Each row was made from one path, in order. Every step used is in the known rows, and no mark comes twice. Write each row's path.
Known rows:
bafo/vopoz/kasa/gesok: [ 32.6   4.0  -2.0 -13.0  -5.3 -42.2  -3.4  16.4  13.4 -14.9  -2.7  28.5
  31.0  -4.4 -10.0  10.9   8.9 -11.9   3.5  -5.9   8.1 -15.4  -5.9  15.7
  21.3 -26.4  -9.7]
gesok/kasa/denan/kude/vopoz/zikar: [ 25.8  -5.6 -12.1 -11.3  -3.4 -18.6  -5.5  12.8 -10.4   3.1  11.9  36.8
  29.4   9.5   5.4 -16.5   8.7 -22.0  16.0  -4.1  16.1 -25.0  27.5 -17.5
   0.2 -27.3  14.7]
zikar/vopoz/kude/denan: [ 32.6  -9.8  14.0  -7.0 -21.7 -37.3   1.1  24.2 -21.8   8.7   1.7  22.8
  32.9  32.1  -3.5  -4.1   1.2   6.5  19.8 -24.0  -4.8  -4.0   5.8   4.2
   2.4 -12.6   4.4]
gesok/kude/denan/zikar: [ 16.6 -12.0   4.6  -9.8  -0.2  -9.9   2.7   6.9   6.4   4.8   0.4  29.2
  20.1  10.2 -21.4  -4.2  -6.5  11.9  16.3 -22.3   3.1  -8.8   9.8   3.6
   6.0 -13.0   4.2]
sekap/gesok/kude/vopoz/zikar/denan: [ -2.9   3.6  -1.9 -20.6  14.8 -22.3  -3.6  26.4 -18.8  -6.7  -2.2  31.1
  38.5  28.7 -16.8 -16.2   6.2 -20.8  -5.9  -4.1   6.3  -1.1  -1.5  11.2
   4.4  -7.3   4.2]
kude/vopoz/kasa/denan: [ 18.5 -19.4  -4.5 -19.3  -2.0 -33.5  -5.2  15.5  -7.0   3.0  -8.2  40.4
  29.8   9.9 -13.8   2.5   6.8  -2.8  32.0   2.4   5.4 -27.2   4.6   1.4
  -1.7 -38.9   7.6]
vopoz/kude/denan/zikar: [ 46.1 -11.8   7.7  -9.6 -14.8  -5.5   5.0  11.5  -3.4  -2.4   0.2  27.8
  22.4  21.2 -10.0  -7.5   0.6   5.3   5.3 -16.9  14.4 -10.1   9.3   3.5
   3.2  -4.5  -4.2]
bafo/vopoz: [ 31.3  -6.6   3.3 -15.1  -2.6 -32.5  -5.0  12.5  -8.6  -5.0   6.9  13.9
  23.8   9.8  -6.7  -5.2  -1.2  10.7   6.7  -1.6   8.4 -12.5   0.3   5.1
  20.6 -18.2   2.5]
zikar/vopoz/kasa/denan/kude/gesok: [  7.5 -20.2  -7.3 -21.2 -32.8 -40.2 -11.6  27.8   8.5   0.6  -7.9  38.8
  29.2   5.2  -1.8  19.0  25.5 -25.4  42.7 -20.9 -18.3 -36.2  22.6   6.2
  -0.4 -23.6  11.6]
vopoz/zikar: [ 16.4  11.1 -11.7 -24.7   3.1 -12.0  -1.6   7.4   9.1  -1.9   1.2  16.2
  30.3   8.7  -8.8  -0.5   0.2   9.3   6.4   6.2  10.7 -14.5   7.3   4.9
  16.6  -7.9  11.3]
zikar/vopoz: [ 15.3  -5.8   6.0 -22.4  -9.0 -41.4  -5.1  13.2  -4.3   6.4  -2.4  10.3
  29.1  16.2 -11.0  14.2   6.8  26.2  22.8  -6.5  -4.4 -16.1   4.2  10.1
  10.4 -18.1   8.1]
bafo/vopoz/zikar/denan: [ 28.3  12.6   0.0  -9.8   0.0 -22.7  -2.0  24.4  27.7  -9.1  11.2  24.5
  35.6  20.4  -4.9  -6.2  -5.7 -18.0 -14.1  -1.8  27.4 -23.5   1.7   4.9
  21.4  -6.6  -6.1]
zikar/denan/kude/gesok/kasa: [ 15.5 -15.7 -14.2  -4.5 -13.4 -14.5   1.6  19.9  -6.5  -9.3   4.1  41.1
  18.8  14.0  -1.0  -3.5  27.8 -40.3   8.5 -25.5 -10.0 -13.2  36.0  -5.5
  17.4 -25.2  19.2]
vopoz/kasa/denan/zikar: [ 25.0 -10.7  -1.3 -24.2 -14.7 -12.5  -1.4   9.3  37.3   3.8  -8.2  34.1
  17.4  -1.6 -26.3  21.2  14.3  -2.2  22.3  -2.4  22.9 -43.5  -0.7  10.4
  -1.0 -20.5  -3.9]
denan/kude/vopoz/kasa/gesok: [ 22.3 -13.2 -13.3 -11.5  -6.9 -33.5  -8.5  17.1 -24.7  -9.8  -6.1  33.8
  36.6   2.7   5.2  -0.7  12.7 -12.8  21.2 -11.8  -6.0 -14.4  16.1  10.1
   9.5 -29.5   2.7]
kude/gesok/kasa: [ 22.0  -4.5 -12.4 -16.9   4.8 -22.3   4.0   1.8  -9.3 -16.8  -1.5  36.7
  17.7  -0.2  -8.2   5.6  23.5  -5.3  14.0  -2.9 -13.2   1.6  24.4  -5.6
  17.3 -30.7  22.7]
denan/zikar/vopoz/kude/gesok/kasa: [ 53.5   1.8   9.7 -14.2 -18.3 -36.0   3.7  14.3  -7.9 -16.5  -2.8  33.1
  17.8   4.9  -6.0  22.2  23.1  -5.4  11.0 -16.2   3.6  -7.3  13.6   3.1
  11.5  -9.4   0.1]
kude/denan: [ 13.3 -15.0  -4.1 -10.9  -3.9 -12.7   1.7   5.2  -0.6   1.1  -0.3  29.9
  29.8  18.4  -8.7 -10.6   1.4  14.0  16.0  -8.8  -4.9  -3.8  17.5  -3.5
   8.2 -21.4  12.3]
bafo/vopoz/zikar: [ 31.7  14.5  -2.9 -17.4   1.9 -23.9  -4.4  14.7  10.5 -10.7  10.4  17.2
  32.6   7.6  -0.6  -6.1  -7.3   3.6  -1.8   7.2  22.4 -17.0   3.6   3.3
  23.2  -5.9  -1.5]
gesok/kude/denan: [  3.6 -15.3  -0.8  -7.9   1.5 -19.4   2.5  13.4 -16.9  11.6   1.6  26.0
  23.6  17.7 -17.7 -15.6  -7.5   5.6  22.3 -24.5 -11.0   2.8   7.5   1.9
   7.7 -23.5  18.1]
gesok/kude/vopoz/kasa/denan: [  7.6 -19.5  -0.5 -15.7   5.6 -39.0  -3.6  23.0 -23.3  14.0  -5.8  37.1
  26.3   8.9 -22.6  -2.0  -0.8 -11.2  37.6 -11.9  -2.0 -19.7  -4.6   8.2
  -0.8 -39.7  13.5]
zikar/denan/kude/vopoz/kasa: [ 17.2 -16.8  -3.5  -3.5  -3.5 -21.3  -4.4  30.6 -21.5   0.9   2.2  41.1
  34.5  26.6   0.1  -9.0   8.1 -24.1  24.5 -20.6   4.3 -25.1  18.3   5.6
  12.5 -23.8   2.9]

Write each row's path:
[ 44.6  -3.0  17.0 -19.9 -20.2 -34.6  -2.9  18.9 -10.0   4.5  -2.6   9.3
  21.4  16.9 -12.1  19.2   5.9  18.3  11.9 -13.4  14.5 -20.9  -4.7  16.7
   8.3  -0.8  -8.3]  denan/zikar/vopoz/kude
[ 33.6 -16.7   1.2 -21.0  -1.8 -21.8  -4.8   7.3  15.4  -4.4  -8.2  43.7
  26.3   2.2 -18.5  14.9   5.5   3.5  25.1   4.5  24.4 -36.8   6.0   3.8
  -6.5 -27.6  -6.4]  kude/vopoz/kasa/denan/zikar
[ 29.9  -4.0  10.1 -24.5 -10.7 -30.9  -5.2   6.4  18.3   0.9  -2.5  15.2
  23.5   7.6 -14.3  27.3   7.1  32.5  15.5  -4.6  12.4 -25.7   5.5  11.3
   8.5  -7.4  -5.8]  denan/zikar/vopoz
[ 16.8  -7.1   9.1 -11.5 -12.1 -41.1  -2.7  10.6  28.9  -1.5  -7.5  24.7
  28.2   3.4 -18.4  19.9   0.8   9.6   8.2 -28.5  -0.4 -11.8   4.4  12.0
  -2.6 -16.9  -5.5]  kasa/gesok/kude/denan/zikar/vopoz
[ 24.5 -19.5  -1.4 -28.8 -14.7 -13.6  -5.2   3.7  30.0   4.1  -7.8  19.0
  14.7   0.8 -24.8  16.1  10.6   9.7  10.0   2.1  19.9 -38.9   3.4   5.1
  -3.9 -19.5   1.1]  kasa/denan/zikar
[-10.1 -10.5  -0.4 -28.0   1.9 -22.8  -2.6  14.8 -35.0   5.0  -7.5  12.2
  19.1  13.2 -24.9  -9.0  17.3   0.7  10.2 -11.5 -13.4   3.4  -5.8  19.5
   8.6 -11.6  16.3]  sekap/gesok/kude
[ 39.1 -17.3   7.1 -29.2 -32.4 -40.1  -6.8  22.2  11.9  -8.3 -13.4  24.7
  22.0   8.3 -12.4  26.0  18.3  -6.5  11.1  -8.0   4.9 -28.7   5.6   8.8
  -7.0 -12.1   0.1]  kasa/denan/zikar/vopoz/kude/gesok
[  7.2 -24.7 -18.5 -21.5 -24.5 -18.7  -8.1  23.5   0.2  -3.7  -8.1  41.3
  23.1   0.5  -5.8   4.8  24.2 -34.2  34.1 -15.6 -15.6 -32.7  23.9   3.4
   3.3 -27.1  17.2]  vopoz/kasa/denan/kude/gesok
[  6.3   5.3   3.6 -15.4  -7.1 -57.6  -2.4  25.1   0.2   6.1 -10.3  20.3
  29.2   0.8 -21.8  23.9  10.4  -3.0  25.3 -27.9 -11.3 -13.7 -13.7  26.1
  10.3 -27.4   2.4]  zikar/vopoz/kasa/gesok/kude
[ 10.2   1.7 -13.5 -11.8 -12.3  -3.9  -4.2  26.8  11.9   4.5   7.9  20.1
  31.6  23.3  -0.7 -11.7   3.5 -25.6   1.0 -16.0  13.6 -30.2  18.0   5.7
  15.3  -4.5   6.9]  vopoz/zikar/denan/kude
[ 34.0 -11.2   3.9 -15.8 -27.1 -49.5   0.7  24.5 -14.3  -1.3  -3.3  32.2
  21.2  13.0  -8.0  13.1  27.7 -27.6  18.1 -17.5  -8.0 -14.2  11.1  -2.9
  -1.1 -30.3  15.9]  zikar/vopoz/kude/gesok/kasa/denan
[ 18.6   4.4   1.1 -18.5 -13.4 -49.9  -3.2  16.8  17.3  -3.0 -12.6  23.1
  36.7   1.9 -12.7  31.0  17.5   2.5  19.6 -12.0  -4.1 -19.4  -4.8  21.2
  10.2 -25.5  -4.8]  zikar/vopoz/kasa/gesok
[ 24.5 -16.5  -2.6  -9.8 -25.9 -27.8 -10.2  28.3   1.1   8.6   7.7  30.9
  22.7   4.8  -1.9  -5.7   8.7 -27.6  25.7 -19.2  11.5 -42.1   9.1   3.7
   8.1 -24.1  -0.6]  bafo/vopoz/kasa/denan/kude
[ 32.3 -13.0  -9.5 -23.6  -9.8 -15.5   2.0  -1.7  32.8 -14.6  -6.8  42.6
  10.8 -11.4 -18.7  18.1  26.7 -14.1   8.6   0.1   8.8 -24.4  22.8  -7.8
   0.7 -29.1  10.0]  kude/gesok/kasa/denan/zikar
[ 10.7  -0.7  -2.7 -20.4   2.3 -14.2   3.5   1.4 -20.2  -5.2  -1.6  25.7
  18.6   9.0 -15.5  -4.1  33.4  -0.6   3.7  -2.2  -1.8   1.7   8.0   2.0
  10.9 -18.5  11.3]  sekap/gesok/kasa
[ 30.5  -9.9   4.5 -22.7 -20.1 -48.0  -3.7  25.7 -29.5  -7.9  -9.5  17.7
  29.6  19.1  -2.9  11.1  14.4  -0.2  18.5 -12.2 -17.8  -3.8   6.1  11.3
  10.7 -13.1  12.0]  zikar/vopoz/kude/gesok
[ 19.9   2.5  -5.7 -14.9  11.8 -21.2  -1.4  19.6   5.0  -9.2   1.5  31.9
  41.0  26.3  -6.0  -5.8  -6.1  -5.6  -1.9   6.0  18.9 -16.4  11.0   0.8
  10.6 -16.6   4.5]  kude/vopoz/zikar/denan
[ 39.2 -15.4  14.9 -23.7 -30.8 -36.8  -5.2  21.5   9.2  12.9  -6.7  11.0
  20.3  14.8 -17.2  21.5  10.7   2.9  12.8 -14.9  19.8 -38.9  -6.4  13.0
  -7.6 -11.1  -7.7]  kasa/denan/zikar/vopoz/kude
[ 18.4 -12.3  -6.3 -16.9  -6.6 -21.8   2.7   5.4   6.2  10.5   1.2  26.5
  13.9   4.3 -19.2   1.8  18.9  -9.2  14.6  -7.6   9.4 -25.4   9.2  -5.9
   2.4 -39.8  16.9]  gesok/kasa/denan
[ 12.4 -12.6  -5.8 -21.1 -12.1 -21.6  -1.3  15.9  12.3  10.4  -7.3  30.6
  22.5   5.6 -21.3   9.5  13.2 -10.7  28.3  -6.3   4.0 -33.5  -1.8   7.4
   2.5 -32.3   8.5]  vopoz/kasa/denan
[ 50.9  -5.3  16.6 -14.1 -26.3 -37.5   1.8  16.0   8.0  11.1   1.3  23.5
  12.8   9.5 -16.7  18.7  18.5  -7.7  11.0 -19.8  24.1 -33.5  -0.9   3.3
  -4.2 -18.4  -6.0]  gesok/kasa/denan/zikar/vopoz/kude
[ 16.7 -20.6  -9.2 -11.8 -18.3 -16.0  -2.2  12.1  -9.8  15.3   8.0  23.4
  11.8   6.8  -5.4  -7.2  22.3 -22.4  21.0 -20.3   3.9 -31.1  21.8  -7.4
   3.1 -32.9  18.8]  gesok/kasa/denan/kude
[  4.6 -11.2  -7.4 -21.5   1.3 -38.9  -2.4  12.9 -11.0   2.4  -9.9   7.9
  20.1   0.8 -22.3   5.1   4.9  -1.1   5.7 -18.2 -11.7  -5.4  -8.6  20.9
  10.5 -29.9  14.1]  kasa/gesok/kude
[ 31.4   6.8   6.1 -22.5 -14.9 -38.4  -3.4  10.2  41.0  -9.9 -13.8  27.5
  30.7  -6.6 -16.6  41.8  18.5  11.7  12.2  -9.6  12.4 -30.0  -1.5  23.1
   8.0 -14.3 -18.3]  denan/zikar/vopoz/kasa/gesok
[  8.5   2.1  -1.8 -11.5  17.6 -27.7  -0.5  27.0 -10.8   1.5   2.4  28.2
  35.8  26.9 -14.6 -13.0 -12.3 -14.9   3.9  -9.1  10.4 -10.2   2.5   6.9
   9.8 -17.7   9.5]  gesok/kude/vopoz/zikar/denan
[ 16.1 -15.5 -13.5 -21.8  -8.7 -20.2 -13.1  18.9  -8.4   3.4   4.8  25.3
  35.1  13.2   6.4 -14.1  -2.1 -11.1  17.5   2.1  12.4 -30.6  23.6  -6.4
  -3.0 -18.4  12.5]  kasa/denan/kude/vopoz/zikar
[  8.8 -15.5   0.4 -17.1 -32.9 -36.1 -10.9  28.7   2.4  19.6  -0.3  26.0
  27.3  11.7  -5.4  14.0  15.6 -13.3  42.1 -25.4  -1.9 -45.6  10.2   9.9
  -2.4 -21.9   4.4]  zikar/vopoz/kasa/denan/kude
[  8.0 -23.8 -15.2 -15.3 -18.1 -14.4  -5.9  24.6  -4.8  -8.9  -4.1  29.4
  24.9  18.8  -1.9  -2.9  18.1 -30.3   9.0 -19.6 -15.2 -19.2  30.0   5.4
  13.7 -16.9  19.0]  zikar/denan/kude/gesok
[  6.1   0.2   5.1  -5.0 -10.3 -49.0   0.1  24.1  10.9   3.4  -7.4  37.0
  37.2   8.3 -16.9  12.3   5.2 -10.0  26.0 -35.1 -14.8  -5.5  -1.6  15.0
   2.9 -28.7  -0.8]  zikar/vopoz/kasa/gesok/kude/denan
[ 31.1 -14.9   1.4  -7.8 -14.0 -16.9   5.2  19.4 -26.6   4.3  -1.1  24.4
  28.5  27.9  -5.4 -18.7  -0.5  -3.7  12.0 -18.0  -2.5  -0.3   7.4   1.7
   6.5 -15.9   9.5]  vopoz/kude/denan
[ 16.5   3.4   5.7 -17.2  -9.1 -38.4  -2.1  19.7   1.2   5.9  -2.8  25.3
  31.7  13.0 -12.6  21.4  10.1  13.3  35.2 -12.0  -1.3 -21.8   0.0  13.9
  14.4 -17.4   3.2]  zikar/vopoz/kasa
[ 26.8  -9.6   1.4 -12.8 -12.8 -34.1  -4.2  22.6  15.5   3.1   3.7  32.9
  24.5   3.2 -14.0   4.8   6.5 -15.7  19.7  -4.8  16.5 -33.4  -4.3   5.4
   8.4 -30.1  -2.0]  bafo/vopoz/kasa/denan
[ 15.2 -26.9  -3.8  -7.1  -4.2 -23.6  -7.0  24.4 -28.2   2.6   3.2  26.3
  32.1  30.6   3.1 -14.7   2.9 -12.1  12.0 -15.2   1.1 -20.1  23.4   1.4
  10.6 -22.0  11.1]  zikar/denan/kude/vopoz
[ 20.0  -1.5  -1.8  -7.3  -3.6 -18.7   4.5  10.4  31.0  -6.4  -9.5  43.0
  25.9  -4.3 -23.1  10.5   3.3 -10.8  12.3 -28.3   3.8 -11.8   2.6  13.9
   4.4 -20.6  -8.9]  vopoz/kasa/gesok/kude/denan/zikar
[ 40.8  -1.3   5.8 -12.5 -14.9 -47.5   4.6  20.5 -32.0  -8.2  -1.3  28.7
  21.8  15.0  -1.0  10.3  23.9 -11.4  18.0 -17.5 -13.3   2.3  12.0   0.9
  13.6 -20.7  14.4]  zikar/vopoz/kude/gesok/kasa
